What can hang from each mark:
j470: j240
j439: j162 j240
j162: j240 j439
j240: j162 j439 j470 j732
j826: j240
j732: j240
j122: j240

Each row was made from one small tree. The marks that hang from a mark follow it in brackets, in the order of their numbers. Every link used is in the known rows. Write each row's tree.
In the rows, zero is written as 128.
Known rows:
j122[j240[j439]]: [144 121  99  94 127  57 106 142  82 120 110 133 112  98 148 147]
j826[j240[j162[j439] j470 j732]]: [154 113  32  78 139 119  95  93  48 123  94 137 123 131 138 133]
j826[j240[j732]]: [158 120  92  95 139  61 112 128  99 116 106 128 125 111 131 154]
j439[j162[j240]]: [143 104 102 100 110  87 132 108  98  95 124 160 117 168 155 143]
j122[j240[j162 j470]]: [143 113  77  81 144 106 107  95  47 102 112 152 124 115 150 125]
j439[j162 j240[j470 j732]]: [152 107  65  89 128  95 104 105  90  94 117 151  99 145 147 153]
j122[j240]: [142 116 115  87 133  65 121 133  89 107 117 133 120 113 146 152]
j826[j240]: [151 120 123  82 138  58 117 123  94 119 115 130 132 121 139 141]
j826[j240[j439 j732]]: [160 125  74 102 132  54  96 136  94 130 100 128 116  97 132 148]
j732[j240[j439]]: [141 111 104 102 120  47 101 130 110 140 109 125 112 123 153 129]
j732[j240[j162[j439] j470]]: [134 100  60  78 126 110  99  88  63 133 104 134 119 157 159 113]
j470[j240]: [138 113 136 102 121  47 128 117  79 132 127 127 127 118 142 126]
j240[j162 j439 j732]: [145 114  54 137 131  92  79 109  88 137 101 149 111  98 143 113]
j162[j439]: [131 106 103  82 112  89 111 121  99 144 109 116 118 133 150 124]
j240[j162 j439 j470 j732]: [150 112  32 112 132 107  76  86  64 135  95 147 108  89 144  96]
j470[j240[j439[j162] j732]]: [143 114  68 123 115  59 107 127  75 130 117 137 106 127 144 137]

Write each row's tree:
[141 106  65  79 121  74  98 104  85 126 111 137 106 148 162 119]
j732[j240[j439[j162] j470]]
[136 107  64 122 122  95 109 109  53 137 110 134 119 135 141 133]
j470[j240[j162[j439] j732]]
[150 114  51 100 139 105  97 114  70 125  99 137 125 139 138 148]
j826[j240[j162[j439] j732]]
[141 111  66  78 120  90  94  96  78 128 112 142 106 125 158 100]
j240[j439[j162] j470]
[153 120  66  67 133  78  98 106  64 119 110 143 117 131 150 125]
j826[j240[j439[j162] j470]]
[142 108  65  97 131  86  87  91  68 135 105 145 115 126 157 102]
j732[j240[j162 j439 j470]]
[148 110  32  93 121  94  88 101  82 126 102 140  98 114 149 114]
j240[j439[j162] j470 j732]
[148 119  48 124 138  88  89 129  67 115 101 151 109 100 143 148]
j122[j240[j162 j439 j732]]
[157 113  89  87 128  78 106 109  94 108 109 136 104 104 137 146]
j439[j240[j470 j732]]
[137 116  99 127 126  67 101 107  54 141 121 146 123 114 147 108]
j470[j240[j162 j439]]
[142 115  82  90 138 101 102 109  65 128 108 140 133 148 145 135]
j826[j240[j162[j439]]]
[162 121  36  96 145  93  81  97  52 124  95 146 119 100 136 121]
j826[j240[j162 j439 j470 j732]]
[149 108  67  75 114  98 103 117  83 124 100 121  99 125 142 150]
j162[j439[j240[j470 j732]]]
[140 102  83  88 137  93 103  83  73 122 112 146 124 141 156 108]
j732[j240[j162 j470]]
[145 110  85  96 113  85 105 137 102 127 105 122 102 132 141 164]
j162[j439[j240[j732]]]
[156 120  55 102 133  69  96 132  90 118 106 142 112 130 140 153]
j826[j240[j439[j162] j732]]
[154 104  50  80  97 107 124 103  69 117  92 127 106 131 141 143]
j162[j240[j470 j732] j439]
